Each row comes from the steps of one path. Every step used is in the known rows, and no mark comes twice. Write the path behind each row, first mark first.
In the rows, zero is written as 128.
Known rows:
vite rerabep vilo kefe lozes bopem: [180 117 143 148  98 208 123 173  34 132 144  83 166 142 117 110 152 149
 118  94  97 122 139 104 148  90 159  89 169 110  93  97 107 150 125 164
 120]
vilo kefe lozes bopem: [139 106 145 135 109 205 117 182  83 129 142  77 129 127 142 120 156 137
 116  93 124 114 127 106 158 109 115  98 147 114 100  99 132 138 162 146
 109]
vite mezif datud sevo rivo: [187 166 163 172 119 116 148 105 101 135 150  78 154 115 152 130 149 178
 156 117 132 140 122 131 130 159 105 159 162 132 145 159 172 120 112 135
 138]
lozes bopem voso tedid rivo: [111 163 101 148 132 116 134 166 134 165 105  62  52 134 140 121 140 113
 142  76 135 172 137 103 154 126 110 143 167 113 137 106  87 125 166 151
 119]
bopem voso tedid rivo sabu: [115 183  95 145 123  74 134 161 126 176 108  86  50 130 129 111 144 130
 157  95 134 175 141 114 170 129 126 155 163 121 165 132  50 134 150 152
 139]
lozes bopem voso: [115 129 121 145 142 131 116 138 117 142 136  89  97 124 154 134 132 113
 133  94 128 154 134 104 137 125 113 121 157 122 128 100 128 117 150 135
 129]
kefe vilo rerabep vite mezif datud sevo: [237 153 182 201  70 129 156 120  72 109 177  65 165 108 122 152 163 197
 121 114 111  94 141 138 101 167 130 116 183 118 102 132 162 140  61 167
 148]
voso bopem lozes: [119 103 121 113 121 127 121 142 111 133 116 138 135 121 125 145 128 106
 136  91 148 121 115  92 150 131 122 141 154 127 124  87 109 105 165 117
 101]
datud sevo rivo: [139 153 133 141 130 124 134 110 108 156 148 108 132 140 156 112 148 150
 150 122 135 134 110 134 133 145 121 137 136 131 140 165 132 138 135 137
 126]
vite rerabep vilo kefe lozes: [183 123 137 137  90 186 128 163  40 121 147 107 167 139  97 105 145 156
 120 116  99 121 144 114 136  93 170  93 157 116  99 115  92 147 112 157
 126]
bopem lozes kefe vilo rerabep vite mezif datud: [251 113 180 191  43 143 138 172  62 100 170  85 174  89 103 159 171 155
 111  72 113  65 136 118 129 153 140  99 188 111  92  84 138 119 108 179
 122]
datud mezif vite rerabep: [148 129 129 184  98  97 159  89  93 138 123 144 192 118 147 144 130 124
 120 109 130 137 121 122 129 149 154 155 163 133 139 114 149 118  48 122
 130]
lozes kefe vilo rerabep vite mezif datud sevo: [246 142 187 198  60 148 154 151  64 108 181  59 174 108 125 144 179 186
 117  98 113  72 133 141 109 168 132 103 190 116  87 115 167 132  82 183
 136]
rivo sevo datud mezif: [115 143 135 168 133  69 143 115 124 169 122 143 157 130 165 109 147 139
 131 115 125 141  99 117 156 158 129 131 143 150 134 157 133 124 111 118
 108]
lozes bopem voso tedid: [116 147 110 135 132 119 127 162 128 149 108  81  73 129 148 135 123 108
 133  76 133 169 136 100 135 132 105 132 155 111 138  94 117 120 150 144
 123]
kefe vilo rerabep vite mezif: [227 142 162 175  61 129 147 125  79 114 160 102 151 116 101 158 157 169
 107 117 107  89 151 137 111 154 155 105 162 117 120 116 129 155  73 173
 141]
rivo tedid: [130 139 130 142 130  97 130 137 126 159 141 136 116 116 128 134 127 116
 157 117 124 135 135 124 133 134 126 129 128 133 140 136 129 129 139 114
 124]
voso bopem lozes kefe vilo rerabep: [164  84 134 131  72 161 126 197  75 127 142 115 144 129 124 146 168  98
 119  75 146  63 106 105 152 156 145  89 171 120  92  65  92 128 182 166
  98]
vilo rerabep vite mezif datud sevo rivo tedid: [249 192 183 206  85  80 163 102  69 147 191  80 152  91 133 154 163 200
 179 102 106 120 144 129 120 166 123 129 177 127 149 166 153 137  82 144
 154]
rerabep vilo kefe lozes bopem voso: [155 120 125 133 115 194 108 182  48 134 149  55 112 137 139 112 157 138
 116  80 110 136 144  96 151  99 132  86 171 110  93  87 101 135 164 162
 116]
lozes kefe vilo: [147 104 135 134 103 162 123 175 108 137 140 114 138 137 136 120 160 107
 108 109 134  91 119 136 135 146 138 103 141 125 103 104 137 134 152 160
 109]
mezif datud sevo: [140 138 147 154 138 128 139 123 121 122 145  92 142 122 149 121 133 155
 142 122 133 133 117 128 119 140 104 139 148 129 111 143 162 113 114 122
 133]
tedid voso bopem lozes kefe vilo rerabep vite: [188 106 139 129  60 135 138 189  73 114 144 126 135 112 107 163 171  94
 123  86 134  71 121  96 142 156 154  92 203 118  92  81  88 114 160 173
  89]
rivo tedid voso bopem lozes kefe vilo rerabep: [160 109 129 135  78 112 138 218  85 150 145 132 111 108 120 160 167  60
 159  78 144  84 115  95 154 168 145  99 193 130 107  91  84 116 209 152
  81]
mezif datud sevo rivo tedid voso: [154 176 144 158 141  74 152 133 119 162 154 108 109 106 159 133 148 124
 194 124 134 158 120 117 134 160 106 148 171 142 147 188 146 112 155 116
 117]
voso bopem lozes kefe: [128  92 126 111 111 146 118 173 101 132 121 132 144 120 128 136 143  95
 133  76 150 100 107  96 157 133 123 126 161 124 110  70 113  98 184 134
  88]
kefe lozes bopem voso tedid: [112 139 118 138 121 142 124 187 113 151 115  67  72 126 147 129 126 111
 126  64 134 161 132  89 142 117  98 126 165 101 127  91 113 127 162 148
 111]
tedid voso bopem lozes kefe: [119 105 119  99 113 127 126 185 114 123 112 140 125 115 123 144 141  69
 143  92 151 113 107  90 156 139 126 134 183 128 112  88 105  85 201 135
  76]
kefe lozes bopem voso tedid rivo: [108 153 109 151 119 137 132 190 117 166 112  49  53 131 138 116 144 116
 133  63 138 167 134  92 162 113 105 138 178 104 127 103  82 133 180 157
 108]
kefe lozes bopem voso: [113 119 130 149 127 153 114 163 101 144 142  75  97 121 151 128 135 117
 123  81 130 147 130  93 147 111 107 117 169 112 117  96 123 126 163 139
 117]
sevo datud mezif vite rerabep vilo: [176 137 137 187 105  94 155  92  64 149 128 151 217 126 155 128 143 139
 120 106 112 138 110 120 136 141 167 138 178 134 119 129 135 115  43 126
 112]
mezif vite: [135 123 125 146 113 119 140 108 117 130 130 128 146 115 135 137 128 124
 119 121 139 133 126 125 130 134 132 138 136 128 136 116 151 121  98 125
 128]
rivo tedid voso bopem lozes kefe: [123 116 120 114 117  96 129 194 111 154 125 149 113 103 124 149 142  57
 172  79 147 119 115  85 160 145 124 136 183 133 124  95 106  86 212 120
  72]

Which path is each row?
[187 109 140 166  83 200 135 154  24 133 148  85 184 130 124 120 152 145
 110  86 108 126 136 100 150  96 164 100 177 111 101  84 130 144  92 160
 122] | mezif vite rerabep vilo kefe lozes bopem
[133 102 123 125 100 111 127 212  99 165 133 142 114 112 127 150 157  48
 157  76 150 105 114  90 158 161 132 125 189 134 113  90 110  99 213 136
  64] | rivo tedid voso bopem lozes kefe vilo
[178 132 124 160 104 125 145  98  69 133 133 135 182 131 109 127 123 136
 122 120 112 139 137 123 122 116 177 130 159 124 128 113 127 134  59 142
 141] | mezif vite rerabep vilo
[135  99 129 130 106 143 115 174 109 130 136 129 144 117 124 123 142 103
 125  83 132 100 109 113 146 123 127 119 143 121 109  97 117 107 169 142
 101] | bopem lozes kefe
[176 118 128 174  89 178 129 153  18 137 156  69 155 123 130 122 150 137
 116  74 110 152 147  87 149  97 159  96 195 109 107  75 113 132 103 161
 128] | mezif vite rerabep vilo kefe lozes bopem voso
[180 141 134 192  95  97 157 105  42 161 136 134 215 132 143 101 161 158
 123 108 105 143 116 110 159 143 181 110 169 147 125 136 122 130  50 138
 120] | rivo sevo datud mezif vite rerabep vilo kefe
[157 152 149 154 134 124 141 113 110 140 152  90 141 124 164 120 149 160
 155 121 136 139 112 129 131 150 107 138 148 132 133 163 154 124 127 129
 134] | mezif datud sevo rivo
[170 119 133 116 103 192 119 172  61 120 141  95 143 142 113 105 152 151
 112 116 109 111 137 120 142 102 147  93 142 116  95 115 103 145 141 154
 115] | rerabep vilo kefe lozes
[252 130 184 186  55 151 150 156  70  97 169  77 170  99 113 156 172 169
 109 100 109  70 145 136 120 162 142  93 181 115  99  99 155 132  88 181
 140] | lozes kefe vilo rerabep vite mezif datud
[216 156 160 165  76 114 148 108  91 104 153 109 150 106  98 157 142 180
 123 121 103 102 152 133 111 139 147 117 156 117 132 122 124 141  71 157
 151] | vilo rerabep vite mezif
[235 132 168 172  50 149 144 156  70 114 166  95 160 114 106 150 172 159
 104 102 108  66 143 140 118 157 157  92 169 114 106  99 133 147  94 189
 131] | lozes kefe vilo rerabep vite mezif
[218 175 175 181 105 110 151  85  86 130 162  81 166 105 141 141 152 200
 147 112 118 134 135 129 120 153 113 154 173 125 143 157 176 120  76 143
 139] | rerabep vite mezif datud sevo rivo
[204 118 153 155  64 155 136 162  77 119 166 108 148 124 116 140 172 141
 104 108 111  64 133 138 121 146 158  73 155 115  95 104 116 150 110 182
 129] | lozes kefe vilo rerabep vite
[148 132 142 197 103  82 160  92  92 149 130 160 205 109 165 139 141 130
 125 106 128 143 105 117 141 150 146 146 170 137 132 131 148 108  54 111
 112] | sevo datud mezif vite rerabep
[169 152 161 171 124 121 146 116 114 116 144  78 155 111 139 133 134 172
 141 118 129 136 127 131 116 149 101 157 162 128 124 139 179 111 101 128
 136] | vite mezif datud sevo
[167 111 139 127 110 215 112 181  54 129 142  71 142 145 132 110 158 146
 111  94 108 112 132 108 153  99 136  89 154 112  87  96 119 146 154 162
 109] | rerabep vilo kefe lozes bopem
[128 113 130 143 114 183 112 183  77 134 150  61 100 119 148 121 153 127
 123  82 126 141 139  92 155 109 110  93 164 113 107  89 114 126 172 147
 116] | vilo kefe lozes bopem voso
[208 149 172 169 103 113 145 103 106 102 144  99 162  93 113 155 131 177
 126 118 111 128 154 123 115 136 120 145 164 121 129 122 173 110  69 134
 140] | rerabep vite mezif datud
[165 120 136 149  90 144 137 151 103 124 148 113 126 135 124 139 154 130
 114 127 125  93 127 137 124 152 150  91 138 124 110 123 105 159 125 158
 136] | kefe vilo rerabep
[116 140 135 153 137  83 132 124 129 161 134 142 135 126 136 101 138 141
 139 125 126 147 110 113 153 134 133 114 130 145 138 159 123 131 131 123
 119] | rivo sevo datud
[188 150 154 155  99 113 139 102 106 118 140 119 153 108 106 148 131 168
 120 120 110 125 152 128 116 131 133 143 153 121 138 121 150 124  77 142
 133] | rerabep vite mezif
[100 176 108 173 141  72 140 161 134 197 111  75  60 134 148  96 151 126
 153  73 134 192 120  88 179 132 113 128 170 131 147 137  83 130 170 146
 112] | lozes bopem voso tedid rivo sevo datud
[111 156 126 165 136  82 140 129 134 176 131 122 115 132 127  88 158 146
 147 127 128 152 111 117 175 129 138 126 143 146 137 169  93 138 149 131
 116] | tedid rivo sevo datud
[144 151 136 143 132  73 145 147 102 168 142 118 116 101 155 150 147 103
 203  87 154 152 107  83 157 164 101 160 195 142 143 148 128  87 190 105
  90] | mezif datud sevo rivo tedid voso bopem lozes
[133 157 128 221 106  52 173  89  99 187 125 138 179 122 147 103 159 142
 138 108 130 161 104 110 175 151 163 152 178 151 148 156 114 128  70 125
 117] | tedid rivo sevo datud mezif vite rerabep
[128 132 119 133 105 170 120 206  88 140 122  54  76 125 144 122 144 122
 123  64 132 154 140  89 153 114 101 106 160 102 116  85 103 128 171 155
 111] | vilo kefe lozes bopem voso tedid
[109 168 110 159 117 120 126 197 106 189 115  49  49 128 146 111 153 127
 146  60 133 172 133  91 189 111 110 147 185 107 147 111  62 142 175 163
 123] | kefe lozes bopem voso tedid rivo sabu
[101 178  88 148 129  64 147 148 140 178 102  83  47 138 113  95 132 128
 150 100 137 183 140 105 157 135 130 139 151 130 160 138  66 137 152 149
 134] | bopem voso tedid rivo sevo
[ 96 163 104 162 123 111 137 184 119 188 110  46  46 139 129  95 142 123
 139  66 136 180 131  82 176 118 116 130 175 116 142 116  78 148 179 163
 118] | kefe lozes bopem voso tedid rivo sevo
[222 185 176 196 107  79 153  95  83 162 177  90 155  94 143 147 152 188
 177  99 113 141 144 125 124 160 110 155 172 129 155 165 178 120  89 128
 135] | rerabep vite mezif datud sevo rivo tedid
[245 141 179 188  65 129 152 126  78  99 164  85 160 101 109 166 157 180
 113 118 108  92 154 131 111 160 141 107 174 119 112 116 151 139  67 164
 151] | kefe vilo rerabep vite mezif datud
[118 153 103 126 126  96 133 152 133 139 109 103  74 126 129 130 116 114
 136  98 135 166 141 111 123 135 115 135 143 116 143 113 100 117 136 137
 129] | bopem voso tedid
[126 153 120 129 128  72 139 147 102 184 139 135 106 116 148 142 146  91
 198  89 153 149 104  88 157 160 114 159 183 140 152 149 106 104 198 113
  82] | datud sevo rivo tedid voso bopem lozes
[101 182 102 162 133  48 146 152 139 188 110 100  61 131 129  90 145 134
 154  96 135 190 125 100 170 136 123 133 157 135 154 156  65 126 158 139
 116] | bopem voso tedid rivo sevo datud
[118 170 112 190 111  48 173 121 129 191  94 118 131 128 158 104 155 134
 133  89 146 164 100 113 175 166 131 162 161 141 152 151 114 125  98 130
 102] | voso tedid rivo sevo datud mezif vite
[ 99 171  95 158 136  88 140 159 134 188 104  60  47 142 131 100 139 120
 147  79 135 186 134  94 169 131 122 136 164 125 153 120  82 139 163 156
 129] | lozes bopem voso tedid rivo sevo
[156  98 128 121  75 143 134 208  89 119 131 124 122 120 119 154 168  72
 130  91 149  77 106  99 150 162 147  97 193 125  94  82  84 116 196 167
  85] | tedid voso bopem lozes kefe vilo rerabep
[164 148 131 198 109  66 161  85  65 171 127 150 211 133 147 108 144 147
 125 107 110 151 108 110 148 146 178 133 174 147 136 142 132 129  43 132
 121] | rivo sevo datud mezif vite rerabep vilo
[145  86 130 140  90 157 112 191  98 141 142 122 144 126 128 123 159  93
 109  80 136  85 109 118 145 139 135 110 149 121  98  92 119 120 172 157
  92] | bopem lozes kefe vilo
[112 152 114 151 131  97 141 125 134 166 124 107 101 141 111  93 146 139
 142 129 130 146 127 123 163 128 144 133 137 142 144 153  95 147 144 142
 133] | tedid rivo sevo
[115 127 115 117 125  76 132 163 121 156 119 154 103 104 118 159 125  69
 177  95 146 142 123  82 154 143 123 150 176 136 139 112 101  94 191 106
  83] | rivo tedid voso bopem lozes
[169 123 131 154 103 187 118 174  28 135 154  67 136 136 123 112 149 141
 124  82  98 146 150  89 146  90 155  87 185 109  99  87  91 138 135 165
 127] | vite rerabep vilo kefe lozes bopem voso
